Each row comes from the steps of one path. Every step used is in the known rows, and no mark comes twice. Write the path behind each row, first mark first.
Known rows
x > l > w > n: .13,.05,-.08,-.12,.21,-.14,.05,.03,.00,-.04,.00,-.16,.08,.01,-.11,.13,-.23,.10,-.06,.05,-.02,-.06,-.09,-.39,-.16
b > d: .11,-.06,.12,.23,-.01,-.02,.27,.06,-.04,-.08,-.24,-.01,.13,.03,.17,.09,-.02,.05,-.08,.09,.14,.09,-.07,-.09,-.05
n > w > l: .12,-.05,.21,.58,.21,-.05,.10,.10,.00,.05,-.05,-.14,.06,-.07,-.12,.11,.01,.09,-.04,.30,.03,-.05,-.09,-.11,-.07
n > w > l > f > y: .42,-.01,.15,.31,.01,-.06,.01,.02,.01,.04,-.38,-.05,.17,.06,-.05,.09,.10,.19,-.24,.22,.33,-.02,-.08,-.24,.00
y > f: .16,.07,.08,.00,.09,-.03,-.14,.15,.09,.21,-.24,.05,.23,.07,.17,.07,-.12,-.04,-.09,.03,.39,.08,-.08,-.09,-.04
e > d: .21,.13,.12,.21,.05,-.06,.15,.10,-.03,-.01,-.15,-.06,.13,.07,.18,.13,-.03,.08,.13,.17,.10,.03,-.10,-.03,-.03
x > l: .14,.01,.14,.11,.25,-.13,.15,.14,.02,-.05,-.11,-.04,.20,.05,.05,.15,.02,.00,-.07,.28,.04,-.02,-.11,-.21,-.11
l > f > y: .42,.03,.10,-.02,-.01,-.08,-.03,.07,.05,.02,-.46,.04,.26,.13,.09,.07,.04,.14,-.24,.14,.42,.04,-.06,-.29,.03
w > n > p > m > e > d > x: .05,.11,.06,-.12,-.11,.03,-.03,-.12,.08,.22,-.08,-.09,.00,-.15,.21,.09,.01,.09,.11,.03,-.01,.05,-.11,.16,.15
g > d: .09,-.13,.12,.18,.10,.15,.21,.04,-.08,.03,-.26,-.01,.18,.07,.25,-.01,-.08,-.01,-.05,.12,.16,.08,-.06,-.05,-.03
m > p: .05,.07,.00,.20,.08,-.12,-.07,.18,.08,.00,-.13,.00,.06,-.18,.16,.03,-.07,.14,-.06,.13,.15,.02,-.08,-.06,-.03
l > w > n > p > m > e: .13,-.07,.11,-.22,.02,-.06,-.14,-.04,.24,.02,-.08,-.17,-.07,-.14,.09,.08,-.02,.07,-.06,-.13,.04,.01,-.02,.05,-.03
x > l > w > n > p > m > e: .15,-.07,.12,-.18,.05,-.08,-.08,-.07,.22,-.02,-.03,-.19,-.07,-.14,.06,.13,.03,.06,-.08,-.07,-.02,-.03,-.05,.04,-.07
w > n > p > m > e: .11,-.06,.15,-.26,.02,-.04,-.07,-.04,.26,.05,-.24,-.13,-.03,-.14,.13,.12,-.01,.03,-.05,-.10,.05,.08,-.05,.04,-.02
g > d > w > n: .00,.00,-.11,.02,.08,.03,.11,-.08,-.08,-.04,-.09,-.17,.06,-.05,.09,-.01,-.29,.04,-.01,-.01,.05,.13,-.08,-.32,-.11
g > d > w > n > p > m: .02,-.15,.13,-.06,.07,.01,-.02,-.13,.10,-.11,-.13,-.09,-.07,-.18,.12,.02,-.12,.25,-.03,-.10,.00,.10,.00,-.06,.01
g > d > w > l: .10,-.03,.08,.63,.08,.02,.20,-.01,-.15,.02,-.01,-.14,.05,.03,.05,-.05,-.01,-.07,-.02,.21,.00,.08,-.10,-.11,-.09
p > m: .12,-.16,.24,-.15,.11,-.11,.00,.05,.18,-.03,-.29,-.01,.13,.06,.14,.05,-.05,-.01,-.01,-.04,.23,.07,.01,-.07,.02
p > m > e > d > x > l: .12,.04,.15,.02,-.02,-.06,.13,-.08,.03,.11,-.05,-.10,.10,.00,.20,.13,.15,-.09,.06,.18,.03,-.02,-.12,.13,.04
n > w > l > x: .10,-.04,.14,.32,.11,.08,-.09,.11,-.12,.07,-.01,-.10,.15,-.04,-.13,.06,-.03,.08,-.03,.27,.02,.15,-.09,-.02,.22
d > x: -.03,.06,.08,-.02,.10,-.03,-.05,.13,.03,.26,-.08,.06,.24,-.03,.17,.00,-.05,-.01,.00,.21,.14,.04,-.07,-.07,.15
e > m > p: .11,.14,.05,.15,-.13,-.11,-.09,.11,.03,-.13,-.23,-.05,.02,-.12,.19,.03,-.08,.21,-.15,.06,.19,.02,-.04,.04,-.03
b > d > w > l > f: .18,.05,.09,.39,-.01,-.04,.06,-.04,-.13,-.05,-.47,-.12,.08,.05,-.03,.09,-.01,-.04,-.06,.09,.13,.13,-.09,.01,-.06
d > g: -.02,.06,.13,-.05,.20,-.35,-.02,.13,-.01,.09,.07,-.04,.17,.08,.21,-.06,-.15,.02,-.02,.19,.18,.06,-.06,-.09,-.04
p > m > e > d > x > l > f: .19,.06,.15,-.14,-.05,-.03,-.04,-.11,.02,.07,-.52,-.10,.13,.04,.13,.19,.10,-.11,.01,.08,.17,.05,-.10,.25,.06

Write each row's path
.22,.06,.09,-.02,-.09,-.04,.01,-.10,.11,-.03,-.04,-.22,-.11,-.08,.15,.13,.01,.14,.09,-.08,.00,.00,-.07,.14,-.04
l > w > n > p > m > e > d
.08,-.03,.13,-.05,.04,-.10,-.05,-.09,.12,-.13,-.07,-.11,-.10,-.18,.09,.09,-.09,.29,.06,-.08,-.02,.08,-.02,-.04,.01
e > d > w > n > p > m
.11,.09,.07,.28,-.10,-.09,-.06,-.06,.06,-.12,.18,-.21,-.10,-.16,.26,.01,.08,.11,.10,.05,.04,.05,-.05,.16,-.01
n > p > m > e > d > w
.02,.09,-.02,.00,.21,-.06,-.12,.04,.02,.05,.14,-.06,.01,-.25,-.07,.11,-.11,.39,-.07,.16,-.19,-.07,-.09,-.19,-.01
d > x > l > w > n > p
.25,.06,.10,.01,-.06,-.07,.07,-.13,.08,-.07,.01,-.24,-.11,-.08,.13,.17,.06,.13,.07,-.02,-.07,-.04,-.10,.12,-.08
x > l > w > n > p > m > e > d
.10,.12,.09,.17,.09,-.07,.16,.03,-.08,.10,.00,-.03,.17,.01,.15,.14,.08,.02,.06,.32,-.01,-.03,-.14,-.02,.03
e > d > x > l
.15,.02,.11,.18,.09,.05,-.04,.13,-.14,.11,-.15,-.03,.22,.08,-.09,.05,-.05,-.04,-.02,.22,.02,.23,-.10,-.07,.21
w > l > x
.09,.05,.04,.30,.05,.01,-.10,.09,-.17,.04,.06,-.09,.15,.02,-.06,-.03,-.05,-.04,.00,.22,.01,.24,-.09,-.09,.20
d > w > l > x
.21,.06,.12,-.06,-.08,-.03,.08,-.10,.12,-.01,-.19,-.17,-.06,-.08,.18,.17,.01,.10,.11,-.06,.00,.06,-.10,.14,-.03
w > n > p > m > e > d
.09,.07,.18,-.08,-.05,-.32,.04,-.06,.04,.07,.05,-.17,.01,.09,.34,-.02,-.01,-.06,.10,.05,.17,.06,-.07,.21,-.03
p > m > e > d > g
.16,.12,.03,.34,-.09,.05,-.05,.01,-.18,.06,.08,-.18,.07,.02,.02,.01,.03,-.10,.07,.19,-.02,.23,-.12,.08,.18
m > e > d > w > l > x
.11,.08,-.07,-.11,-.07,-.10,.05,-.15,.06,-.07,-.05,-.25,-.05,-.05,.12,.07,-.18,-.01,.10,-.11,.05,.11,-.08,-.14,-.10
p > m > e > d > w > n
.09,-.03,.13,-.11,.05,-.07,-.05,-.13,.09,-.03,.02,-.09,-.08,-.17,.04,.11,-.02,.31,.03,-.02,-.10,-.03,-.04,.00,.05
e > d > x > l > w > n > p > m
.08,.07,.11,-.04,-.14,.00,.01,-.05,.07,.23,-.09,-.07,.09,-.02,.29,.04,.08,-.09,.12,.08,.14,.04,-.09,.22,.15
p > m > e > d > x
.08,-.03,.04,.36,.00,.13,-.01,.02,-.24,.03,.03,-.10,.14,.03,.00,-.07,-.05,-.06,-.01,.20,.00,.26,-.09,-.02,.20
g > d > w > l > x
-.02,.00,.13,.09,.03,-.30,.16,.02,-.08,.01,.03,-.05,.09,.06,.26,-.05,-.09,.04,-.06,.14,.16,.09,-.07,-.02,-.06
b > d > g
.14,.11,.04,.37,-.02,.03,-.04,.05,-.22,.01,.09,-.12,.11,.04,-.02,.00,-.02,-.01,.08,.22,-.02,.23,-.11,-.01,.19
e > d > w > l > x
.07,.17,-.03,.12,.06,-.05,-.06,-.02,.03,-.05,.08,-.17,-.09,-.27,.08,.12,-.09,.31,.04,.07,-.14,.06,-.10,-.08,-.06
m > e > d > w > n > p
.08,-.05,.09,-.22,.00,-.05,-.12,-.11,.20,.09,.02,-.16,-.06,-.17,.09,.08,.05,.05,-.07,-.05,-.02,-.04,-.05,.09,.02
d > x > l > w > n > p > m > e
.50,.04,.13,.23,-.22,-.09,.04,-.15,.04,.00,-.35,-.14,.05,.12,.10,.04,.19,.02,-.15,.04,.32,.06,-.08,-.07,.00
p > m > e > d > w > l > f > y
.14,.05,-.06,-.21,-.02,-.08,.03,-.15,.04,.05,.03,-.22,-.03,-.02,.01,.11,-.11,.01,.03,-.05,-.02,-.05,-.10,-.11,-.06
p > m > e > d > x > l > w > n
.17,.03,.09,.24,-.13,.04,-.07,-.06,-.11,.02,.04,-.19,.03,.02,.03,.00,.05,-.12,.08,.09,.02,.25,-.08,.14,.21
p > m > e > d > w > l > x
.09,.16,-.03,.04,.08,-.03,-.06,-.04,.01,.06,.17,-.15,-.07,-.25,.01,.15,-.02,.33,.00,.13,-.21,-.08,-.13,-.02,-.02
m > e > d > x > l > w > n > p
.08,.16,-.12,.05,.04,-.11,.08,-.04,-.05,-.07,-.01,-.19,.02,-.05,.06,.08,-.25,.10,.11,.03,.02,.10,-.10,-.30,-.11
e > d > w > n
.08,.00,.03,.22,.06,-.08,.06,.03,-.08,.00,.23,-.08,.09,.00,.06,.02,.04,.08,-.08,.20,.04,-.12,-.07,-.07,-.02
b > d > x > l > w
.06,-.12,.09,-.09,-.06,.05,-.02,-.15,.16,-.01,-.11,-.19,-.09,-.17,.22,.02,-.01,.02,-.05,-.13,.04,.10,-.04,.10,-.02
g > d > w > n > p > m > e
.13,.16,-.01,.32,-.08,-.10,.02,.00,-.02,-.07,.17,-.22,.00,-.05,.25,.01,.02,-.04,.10,.12,.11,.05,-.09,.05,-.06
m > e > d > w
.06,.11,.02,-.08,-.12,.01,-.09,-.12,.06,.19,.08,-.13,-.04,-.15,.18,.05,.01,.13,.10,.00,-.02,-.02,-.08,.17,.14
l > w > n > p > m > e > d > x
.09,.08,.09,-.05,.00,-.05,.09,-.13,.04,.10,-.03,-.12,.01,-.14,.12,.18,.09,.09,.04,.14,-.12,-.01,-.14,.06,.03
w > n > p > m > e > d > x > l
